What can hang from each mark:
z_902: z_202 z_503 z_863
z_202: z_503 z_902
z_503: z_202 z_746 z_863
z_865: z_863
z_863: z_503 z_865 z_902
z_746: z_135 z_503
z_135: z_746

Known rows, with every way that one mark hangs from another:
{z_865 z_863}: [ 0.30 -0.40  3.81  0.27 -2.25  0.51 -2.11 -0.93 -0.36  0.43  1.35  0.05
 -1.91 -2.64 -3.72  2.18  0.55 -1.85 -1.06 -1.09  1.24  1.44  2.42  1.87
 -0.80]
{z_135 z_746}: [ 1.44  1.15  2.26 -1.63 -1.07 -0.52 -1.32  0.31 -0.01 -2.11  0.91 -0.82
 -1.41 -3.76 -0.42  1.37  1.60 -0.63 -1.42  0.17  0.39  0.97  3.60  2.24
 -1.07]
{z_865 {z_863 {z_503 z_202}}}: [-1.10 -1.65  4.33 -0.42 -1.79  0.93 -1.63  0.10 -1.28  1.21  2.59 -0.15
 -2.93 -2.34 -4.02  2.17  0.97 -2.50 -0.72 -1.98  0.67  2.04  1.54  1.04
 -1.89]
{z_202 z_902}: [ 1.34  0.28  3.98 -0.62 -1.30  1.07 -2.28  0.12 -0.09 -0.85  1.95  1.21
 -1.50 -3.40 -1.34  2.05  0.38 -0.43 -0.82 -0.59  0.38  1.02  2.78  0.76
 -1.95]
{z_902 {z_863 z_503}}: [ 0.58  0.24  3.72 -0.60 -2.29  0.34 -1.33  0.74  0.21 -0.03  1.00 -0.41
 -1.95 -3.23 -2.05  2.36  0.78  0.07  0.54 -0.34  0.38  0.89  2.16  2.76
 -1.04]
{z_135 {z_746 {z_503 z_202}}}: [ 1.08 -0.50  1.94 -2.45  1.50 -0.28 -0.80  2.00 -1.06  0.57  1.11  1.65
 -2.60 -2.98  0.05 -0.20  0.86 -1.85 -1.79  0.31 -0.62  0.35  4.91  0.52
 -1.08]
{z_865 {z_863 z_503 z_902}}: [-1.48 -1.73  5.61 -0.37 -4.54  0.16 -2.45  0.43  0.23 -0.12  3.22 -0.53
 -2.62 -4.29 -4.56  3.05  0.34 -1.16 -2.22 -2.15  0.80  2.25  0.03  2.59
 -2.00]
{z_746 z_135}: [ 0.82  1.13  2.49 -1.12 -1.32  0.22 -1.69  0.15  0.80 -1.51  0.64 -1.32
 -0.16 -3.23 -0.52  0.99  1.00 -0.72 -1.36 -0.01  1.16  0.25  4.08  3.05
 -0.36]
{z_135 {z_746 z_503}}: [ 1.78  0.18  1.45 -2.46 -0.48 -1.07 -1.00  1.17  0.05 -0.44  0.87  0.86
 -2.19 -3.55  0.04  0.58  0.58 -0.70 -2.11  0.62  0.01  0.33  4.82  2.33
 -0.53]
{z_135 {z_746 {z_503 z_202 {z_863 z_865}}}}: [ 1.42  0.64  3.08 -0.87  2.95 -0.83 -1.96  0.72 -1.94  2.50  1.13  1.51
 -2.67 -2.22  1.31  0.04  0.02 -1.54 -1.29  2.03 -2.42  0.91  5.59 -0.47
 -0.50]
{z_902 z_202 z_503}: [ 1.01  0.27  2.69  0.74 -1.26  2.05 -1.28  1.31  0.33 -0.58  0.23 -0.50
 -1.71 -2.75 -0.60  0.55  1.36 -0.48 -1.10 -1.21  0.42  2.02  3.11  1.14
 -2.54]
{z_746 {z_503 {z_202 z_902} z_863}}: [ 1.19 -0.38  4.54 -0.81  1.40  1.26 -1.33  1.71 -2.02  2.13  1.86  4.20
 -3.05 -1.78 -0.59  0.56 -0.91 -1.27 -0.49  0.29 -2.15  0.89  3.69 -1.31
 -2.00]
{z_902 {z_202 {z_503 {z_746 z_135}}} z_863}: [ 0.98  1.79  3.27  1.14 -2.05 -0.81 -2.33  1.82  2.76 -0.16  0.43 -0.57
  0.93 -5.39  1.75 -0.90  2.89 -0.64  0.01  1.06  0.55  0.16  4.98  3.43
 -1.90]
{z_202 z_503}: [ 1.25 -0.25  4.13 -0.53 -2.63  0.15 -1.42 -0.14 -0.02 -0.01  1.25  0.17
 -2.64 -3.25 -1.27  2.59  1.56 -0.75 -0.76 -0.77 -0.47  1.08  2.22  1.56
 -1.76]
{z_863 {z_503 z_746}}: [ 1.25 -0.06  2.41 -0.61 -3.16  0.12 -2.30  0.51  0.54 -0.05  0.29 -0.23
 -1.70 -3.90 -1.83  2.32  2.31 -0.39  0.04 -1.81  2.27  1.18  1.75  4.02
 -1.01]
{z_902 z_863}: [ 1.21  0.99  3.56  0.06 -0.86  0.72 -1.59  0.51  0.15  0.03  0.13  0.66
 -1.21 -2.81 -1.67  1.13  0.25 -0.18  0.62  0.39  0.27  0.34  3.19  1.79
 -0.51]
{z_135 {z_746 {z_503 z_863}}}: [ 2.06  0.96  2.35 -1.76 -0.22 -1.22 -0.79  1.33 -0.78 -0.02  0.56  1.41
 -2.71 -2.85  0.41  0.44  0.20 -0.41 -1.49  1.25 -1.49  0.63  4.34  2.03
 -0.53]
{z_902 z_202 {z_863 {z_503 {z_746 z_135}}}}: [ 0.45  1.48  2.15  0.56 -2.21 -0.41 -2.25  2.38  2.47 -0.78  0.38 -1.37
  0.85 -4.96  0.42 -0.34  2.57 -0.05  0.06  0.46  2.03  0.59  4.21  4.41
 -1.24]
{z_135 {z_746 {z_503 {z_863 z_902}}}}: [ 1.02  0.16  3.86 -1.96 -1.23 -1.09 -1.31  2.41 -0.24 -0.46  1.55  1.86
 -2.84 -4.10  0.13  0.45 -0.29 -0.26 -2.59  0.74 -1.93  0.91  3.05  1.73
 -1.23]
{z_503 z_202 z_863}: [ 0.97  0.54  4.13 -0.05  1.17  1.63 -0.92  1.05 -2.04  0.84 -0.04  1.79
 -2.70 -1.06 -1.48  1.05  0.51 -1.28  0.36 -0.18 -1.19  1.46  2.44 -0.52
 -1.27]
{z_746 z_135 z_503}: [ 1.10  0.24  1.88 -1.98 -0.80 -0.44 -1.49  1.16  0.53  0.25  0.50  0.53
 -1.06 -3.08 -0.05  0.43 -0.06 -0.84 -1.98  0.32  0.82 -0.32  5.00  3.14
  0.22]
{z_902 {z_503 z_202 {z_746 z_135}}}: [ 0.78  0.79  1.98 -0.07 -0.41  1.44 -1.52 -0.09  0.59  0.16  0.32 -1.48
  0.14 -4.06  0.96 -0.74  1.99 -2.54 -0.83 -1.44  0.64  0.62  4.64  3.30
 -1.87]
{z_865 {z_863 {z_503 z_202 z_746} z_902}}: [-1.60 -1.82  5.29  0.23 -2.86  0.90 -2.88  1.08  0.06  1.33  2.69  0.73
 -2.16 -4.80 -3.95  1.79  1.61 -2.54 -1.48 -2.61  1.48  2.10  0.58  2.00
 -2.49]
{z_503 z_202}: [ 0.61 -0.19  3.32 -0.66  0.85  1.83 -1.31  1.00 -1.39  0.53  0.40  1.22
 -2.32 -1.78 -1.97  1.10  0.95 -1.42 -0.42 -0.86  0.32  0.99  2.86 -0.06
 -1.32]
{z_503 z_202 z_746 z_863}: [ 1.49  0.85  3.44  0.63  0.83  1.19 -1.59  1.11 -1.28  1.49 -0.77  2.20
 -1.92 -1.99 -0.91  0.43  1.64 -1.57  0.85 -0.52  0.08  1.13  2.76  0.85
 -1.00]

Rows:
[ 1.30  0.99  3.50  1.37 -1.09  1.83 -0.80  1.44 -0.41 -0.17 -0.29  0.23
 -2.17 -1.99 -0.23  0.27  0.90 -0.21 -0.41 -0.47 -1.31  2.20  2.77  0.81
 -2.43]	{z_902 z_202 {z_503 z_863}}
[ 1.20  1.97  3.34  1.67  0.81  0.63 -2.70 -1.24 -0.23  2.11  0.33 -1.58
  0.07 -3.39  2.17 -0.44  1.17 -2.14 -0.31  0.22 -1.02  1.04  5.36  2.38
 -1.23]	{z_902 {z_503 z_202 {z_746 z_135} {z_863 z_865}}}
[-1.32 -0.27  4.52  0.79 -2.48  1.08 -2.38 -0.34  0.99  0.64  2.41 -1.53
 -0.12 -5.66 -1.06 -0.53  1.04 -3.69 -2.52 -2.17  0.67  1.43  3.33  3.17
 -2.68]	{z_865 {z_863 {z_902 {z_503 z_202 {z_746 z_135}}}}}
[ 1.35  0.67  4.77  1.01 -1.63  0.38 -1.18  2.03 -0.24  0.20  0.53  1.14
 -2.63 -2.28 -0.33  1.09  1.86  0.03 -0.45  0.28 -1.85  1.88  2.06  0.11
 -2.51]	{z_902 {z_202 {z_503 z_863}}}
[-0.92 -0.01  4.44 -0.16 -0.99 -0.18 -3.95  0.85  0.91  0.98  2.44 -1.36
 -0.16 -5.42  0.08  1.15  1.76 -1.36 -1.89 -0.74  1.09  1.18  3.21  2.74
 -1.62]	{z_863 {z_503 z_202 {z_746 z_135}} z_865 z_902}
[ 0.62 -0.52  3.76 -0.61 -1.32  1.43 -2.45  1.06 -0.31  0.68  2.37  1.10
 -1.77 -4.25 -1.23  1.83  2.07 -1.33  0.00 -1.85  0.97  1.49  2.14  1.39
 -2.99]	{z_863 {z_503 {z_202 z_902} z_746}}
[ 1.09  0.81  5.58  0.95  2.08  1.20 -3.00 -0.57 -1.91  2.03  2.37  1.83
 -1.91 -1.92 -0.35  1.45  0.05 -1.09 -0.13  0.77 -2.15  1.50  3.83 -1.98
 -2.06]	{z_503 {z_202 z_902} {z_863 z_865}}
[ 0.80  0.95  2.10 -0.57  0.35  0.58 -2.05  0.76  0.53  0.20  0.01 -0.10
  0.23 -3.66  0.07 -0.48  2.17 -2.00 -0.54 -0.42  1.73  0.15  4.61  2.71
 -0.85]	{z_503 z_202 {z_746 z_135}}
[-0.12 -0.29  4.32  1.16 -2.21 -0.01 -4.52  2.04  1.40  0.77  1.36  0.08
 -1.27 -5.04 -0.93  1.72  2.16  0.30 -1.54 -0.69  1.80  2.20  1.85  1.78
 -2.11]	{z_863 {z_503 z_746} z_865 {z_902 z_202}}
[ 0.66 -0.03  5.28  1.81 -2.11 -0.21 -4.63  1.51  1.72  1.32  1.40  0.77
 -1.40 -5.53  0.35  1.20  2.26 -0.51 -1.71 -0.08  0.31  1.84  2.62  0.80
 -2.65]	{z_863 z_865 {z_902 {z_202 {z_503 z_746}}}}
[ 1.43  1.01  2.72 -1.30 -0.50 -0.74 -1.07  1.07 -0.12  0.65  0.07  1.02
 -1.47 -2.27  0.44  0.18 -0.51 -0.40 -1.14  1.06 -0.68 -0.08  4.65  2.92
  0.26]	{z_746 z_135 {z_503 z_863}}
[ 1.36  0.80  4.15 -0.69  2.76 -0.56 -2.49  0.41 -1.81  1.88  3.02  2.10
 -2.29 -3.05  1.75  0.18 -0.32 -1.48 -1.55  2.03 -3.07  1.05  5.87 -1.29
 -1.98]	{z_135 {z_746 {z_503 {z_202 z_902} {z_863 z_865}}}}
[ 0.12  0.46  3.30 -1.08 -1.28  0.58 -2.40  1.09  0.72 -0.60  2.98 -0.45
  0.09 -5.06  0.24  0.88  2.26 -1.62 -0.82 -1.16  1.25  0.75  3.61  2.75
 -2.73]	{z_863 {z_503 {z_202 z_902} {z_746 z_135}}}
[ 1.93  1.62  3.19  3.12 -0.26  0.96 -3.19 -0.09  0.20  1.98 -0.66 -0.12
 -0.95 -2.87  1.15  0.11  1.58 -0.60  0.02  0.27 -0.18  2.07  4.13  1.49
 -1.57]	{z_902 z_202 {z_503 z_746 {z_863 z_865}}}
[ 1.79  0.43  3.69  0.33  0.67 -0.68 -2.78 -0.14 -1.29  3.14  0.04  2.14
 -2.77 -1.55 -0.32  1.69 -0.99 -0.26 -0.67  1.39 -1.15  0.69  4.37  0.75
  0.46]	{z_746 {z_503 {z_863 z_865}}}
[ 1.65  1.23  4.75  1.55  1.73  1.02 -3.81 -0.62 -1.32  2.54  1.43  2.16
 -1.19 -3.03  0.42  1.04  0.87 -1.47  0.46  0.54 -0.88  1.31  4.04 -0.77
 -1.85]	{z_503 {z_202 z_902} z_746 {z_863 z_865}}
[ 0.79 -0.28  4.75  0.18  2.65  0.65 -3.17  0.36 -0.99  3.67  2.62  3.24
 -1.63 -2.91  0.22  0.47 -1.14 -1.43 -0.08  1.67 -1.61  0.16  5.93 -1.51
 -1.35]	{z_746 {z_503 {z_202 {z_902 {z_863 z_865}}}}}
[ 1.71  1.17  4.06  1.56 -0.65  0.80 -2.27 -1.80 -1.08  1.65  0.54 -1.12
 -2.08 -2.11  0.02  2.01 -0.20 -0.61 -0.45  0.02 -1.88  1.85  3.49  1.32
 -1.06]	{z_902 {z_503 {z_863 z_865}}}
[ 0.29  0.42  3.70 -1.30  1.46  0.63 -1.69  1.73  0.20  1.25  2.73  2.08
 -0.38 -3.71  0.99 -1.05 -0.89 -1.66 -0.73  1.34 -1.07 -0.56  6.24  0.63
 -1.70]	{z_746 z_135 {z_503 {z_202 {z_902 z_863}}}}
[ 0.02  0.88  4.87  1.44 -2.30 -1.01 -4.54  1.18  2.67  0.49  1.82 -0.97
  0.33 -6.25  1.60  0.11  2.59 -0.63 -2.46  0.64  0.45  1.29  4.16  2.10
 -2.43]	{z_863 z_865 {z_902 {z_202 {z_503 {z_746 z_135}}}}}
[ 1.39  2.09  4.94  1.47 -1.83 -1.45 -4.37 -1.81  2.24  1.14  3.14 -1.24
  1.13 -6.50  2.58  0.83  1.42 -1.09 -0.27  1.66 -0.63  0.05  5.88  2.99
 -1.88]	{z_202 {z_503 {z_746 z_135}} {z_902 {z_863 z_865}}}
[ 1.64  0.81  5.40  1.20 -1.16 -0.58 -2.80 -1.27 -0.91  1.96  1.27  0.01
 -2.66 -2.45 -0.01  2.82  0.76 -0.44 -0.17  0.79 -2.27  1.48  2.86  0.68
 -1.10]	{z_202 {z_503 {z_863 z_865}}}
[ 0.26 -0.17  5.07  0.79 -1.83  1.09 -3.27 -1.04  0.14  0.74  1.88 -1.23
 -1.76 -4.16 -0.86  2.22 -0.06 -0.57 -2.10 -1.14 -0.78  1.94  2.51  1.34
 -1.97]	{z_863 z_865 {z_902 z_503}}
[ 2.28  1.70  4.32  2.24 -1.30  0.61 -3.62 -2.04 -0.12  1.80  1.63 -0.08
 -1.02 -4.15  1.11  1.60  0.64 -0.78 -0.06 -0.15 -1.13  1.68  3.98  1.90
 -2.25]	{z_202 {z_902 {z_503 z_746 {z_863 z_865}}}}
[ 0.88  0.79  3.16  1.97 -0.86 -0.13 -3.83  1.16  1.32  1.77  0.30 -0.29
 -0.39 -4.23 -0.28  1.02  2.21  0.27  0.77  0.79  1.71  1.21  3.94  2.16
 -1.07]	{z_902 z_202 {z_863 {z_503 z_746} z_865}}
[ 1.50  2.23  2.26  1.64 -1.53  0.71 -1.38  1.39  1.33 -0.58 -0.66 -1.24
  0.33 -3.74  1.89 -1.21  1.99 -0.62 -0.80 -0.07  0.18  1.38  4.48  3.59
 -1.97]	{z_902 z_202 {z_503 {z_746 z_135} z_863}}
[ 0.68  2.08  4.10  1.12  1.65  0.07 -3.96 -0.86  1.01  1.66  2.18  0.01
  1.58 -5.05  1.78 -0.52  0.98 -1.76  0.25  1.66  0.15 -0.15  6.67  1.16
 -1.55]	{z_503 {z_202 {z_902 {z_863 z_865}}} {z_746 z_135}}
[-0.06  0.19  6.28  0.83  1.44  0.98 -3.01  0.73 -1.60  1.96  1.39  1.68
 -2.49 -2.37 -1.23  1.36 -0.36 -0.81 -0.93  0.38 -2.02  1.76  2.26 -1.61
 -1.57]	{z_503 z_202 {z_863 z_865 z_902}}
[ 0.12  1.39  4.90  0.93  0.86  0.09 -3.87  0.48  0.22  1.56  1.08  0.21
  0.08 -4.18  0.84 -0.10  0.91 -1.49 -1.32  0.71 -0.62  0.89  4.06  1.36
 -1.01]	{z_503 z_202 {z_746 z_135} {z_863 z_865 z_902}}
[ 1.45  1.42  2.86  3.15 -0.31  0.82 -3.57 -0.17  1.43  1.88 -0.33 -0.61
 -0.10 -4.14  1.08 -0.36  1.47 -0.71  0.48  0.61  0.63  1.21  5.26  1.92
 -1.48]	{z_902 z_202 {z_503 z_746} {z_863 z_865}}
[ 1.54  2.22  4.12  2.27 -0.99 -1.10 -3.54  0.35  1.47  1.22  0.54 -0.93
  0.07 -4.24  2.52  0.13  2.67 -0.51 -0.80  1.77 -0.54  1.14  5.02  2.19
 -1.46]	{z_902 {z_202 {z_503 {z_746 z_135} {z_863 z_865}}}}
[ 2.22  1.22  5.62  1.79 -1.77 -0.79 -4.10 -1.49  0.10  2.16  2.37  0.95
 -1.42 -4.48  1.17  2.41  1.47 -0.69 -0.04  0.58 -1.66  1.48  3.32  1.14
 -2.32]	{z_202 {z_503 z_746 {z_863 z_865}} z_902}
[ 1.07  1.17  2.72  0.54 -2.37 -0.41 -2.29  1.67  2.30 -0.46  0.39 -0.78
  0.16 -4.91  1.25 -0.26  3.51 -0.95 -1.25  0.01  1.18  0.69  4.27  3.29
 -2.10]	{z_902 {z_202 {z_503 {z_746 z_135}}}}
[ 0.97  0.70  4.55  0.92  2.32  0.99 -2.48 -0.29 -2.21  2.48  0.33  1.18
 -2.28 -0.96 -0.84  1.56  0.21 -1.14  0.27  0.74 -1.45  1.38  3.62 -1.15
 -0.74]	{z_503 z_202 {z_863 z_865}}
